Each row was made from one path, in order. Every step used is in the known rows, and no mark comes twice. Write each row's path.
In the rows, 128 means zero.
Known rows
kiribir -> gimar: [126 108 120 124 139 151 126 140 116 110 138 137 134 118 126 136 136 138
 140 123]
muna -> mela -> zemi: [131 128 118 123 139 114 111 103  96 127 138 137 151  99 112 138 130 113
 156 115]
zemi -> mela: [127 113 134 134 128 119 143 133  95  88 104 125 142 149 124 146 140 127
 112 111]
gimar -> kiribir: [118 112 120 123 120 132 130 134 110 109 138 129 158 137 104 142 129 129
 124 126]
zemi -> kiribir -> gimar -> gavika: [129 100 112 104 115 191 111 162  73  94 134 154 154 138 128 134 149 117
 146 150]
mela -> zemi: [132 125 113 120 130 131 130  99 120 120 125 137 144 112 110 141 122 124
 140 124]
muna -> mela -> gimar -> zado -> bibos: [123 138 119 151 134 139  99 102 104 136 141 157 119 108 129  99 160  99
 137 109]
muna -> mela -> gimar: [108 137 134 138 147 135 106 124  90 126 159 135 126 107 134 138 147 118
 132 107]
kiribir -> gimar -> zado -> bibos: [142 110 106 138 127 152 120 118 130 119 123 161 125 116 120  97 148 121
 143 127]
zado -> gimar -> kiribir -> zemi -> mela: [106 112 134 122  93 111 123 136   4  68 129 150 183 143 125 158 137 110
 117  90]
muna -> mela: [128 125 126 127 150 118 121 128 109 118 138 123 137 117 119 134 141 136
 137 117]
gavika -> gimar -> kiribir -> zemi -> mela: [102 111 143 130  98 118 104 131  28  78 124 145 188 133 105 168 136  80
 117 108]
zado -> bibos: [139 129 120 143 139 148 147 105 152 120 113 127 116 129 114 112 138 147
 130 134]
mela -> zemi -> kiribir -> gimar: [130 113 103 115 124 182 114 130  83 105 140 158 153  92 129 140 143  88
 158 138]
muna -> mela -> gimar -> kiribir: [ 99 128 134 136 127 131  95 131  68 125 170 139 155 114 121 144 143 102
 136 106]
bibos -> pivile: [126 121 120 129 135 136 143 137 127 122  86 129 119 116 110 142 146 109
 113 127]
zado -> bibos -> pivile: [137 127 120 148 134 150 150 118 147 132  74 132 104 113 107 118 151 110
 122 136]
mela -> zemi -> kiribir -> gimar -> gavika: [133 103 104 100 107 184 102 135  59 104 134 165 168 120 121 139 138  94
 166 149]
kiribir -> gimar -> gavika -> zemi -> mela: [129  93 129 118 116 134 111 146  31  75 109 153 170 144 119 157 138 116
 136 136]
gavika -> zemi: [128 127 113 124 146 132 137 118 113 100 119 128 139 113 113 145 129 136
 118 142]
kiribir -> zemi -> mela -> gimar -> zado -> bibos: [140 132 126 153 108 141 101  98  58  97  97 168 139 111 130 125 154  82
 120  91]

Which path is each row?
[133 119 105 103 122 170 123 140  69  85 114 143 161 133 116 142 141 112
 125 167]
gimar -> gavika -> zemi -> kiribir
[126 109 111 119 133 186 124 157  96  96 140 144 138 111 135 136 154 110
 137 139]
zemi -> kiribir -> gimar
[100 118 114 121 123 125 119 118 116 110 141 152 139 137 113 121 143 104
 110 129]
gavika -> gimar -> zado
[114 131 113 115 118 189 106 135  48  93 136 153 149 122 131 147 148  95
 121 158]
mela -> gimar -> gavika -> zemi -> kiribir
[142 121 104 142 121 138 137 115 143 132  70 151 109 115 106 103 156  92
 118 130]
gimar -> zado -> bibos -> pivile
[120 129 121 161 114 135 121 111  65 108  66 168 119 105 122 129 168  44
 103 118]
gavika -> zemi -> mela -> gimar -> zado -> bibos -> pivile
[133 106 110 104 115 168  83 140  35 110 147 165 175 106 122 137 147  85
 182 139]
muna -> mela -> zemi -> kiribir -> gimar -> gavika
[129  99 121 108 121 154 114 146  91 108 134 148 150 144 117 135 131 146
 147 137]
kiribir -> gimar -> gavika
[129 115 108 119 133 165  95 134  59 112 152 156 161  81 131 138 153  78
 174 127]
muna -> mela -> zemi -> kiribir -> gimar
[131 107 128 118 117 119 127 131  49  76  94 138 166 157 111 155 133 124
 118 138]
gimar -> gavika -> zemi -> mela
[145 115  88 129 109 183 108 108  96 114 122 181 144  93 124 100 154  71
 162 140]
mela -> zemi -> kiribir -> gimar -> zado -> bibos
[127 114 103 118 140 184 121 151  77  86 135 148 148  94 131 146 151 101
 135 153]
gavika -> zemi -> kiribir -> gimar
[131 105  97 114 120 175 110 154  91  96 133 164 144 112 134 118 161  91
 133 131]
zemi -> kiribir -> gimar -> zado
[144 118 133 128 124 122 120 124  63  80  92 134 159 121 122 161 136 118
 119 100]
kiribir -> zemi -> mela
[127 122 143 125 103 142  92 124  19  87 109 153 165 137 127 164 137 106
 123 102]
kiribir -> zemi -> mela -> gimar -> gavika
[137 130 126 157 103 141 103 109  54 110  59 172 127  95 124 131 166  46
 112  94]
kiribir -> zemi -> mela -> gimar -> zado -> bibos -> pivile
[115 132 127 127 115 150  92 120  60 110 148 148 163  99 117 160 130 103
 128 106]
mela -> gimar -> kiribir -> zemi
[113 129 123 118 126 151 110 120  70 108 135 147 145 129 119 149 130 123
 122 144]
mela -> gimar -> gavika -> zemi
[130 103 115 108 128 149 110 138  71  97 129 151 159 126 112 147 129 136
 146 151]
kiribir -> gimar -> gavika -> zemi
[105 115 121 104 112 133 140 132  70 100 143 146 144 168 125 127 133 160
 122 127]
zado -> gimar -> gavika
[104 110 130 113 107 113 140 134  12  68 118 151 164 171 127 148 138 130
 112 128]
zado -> gimar -> gavika -> zemi -> mela
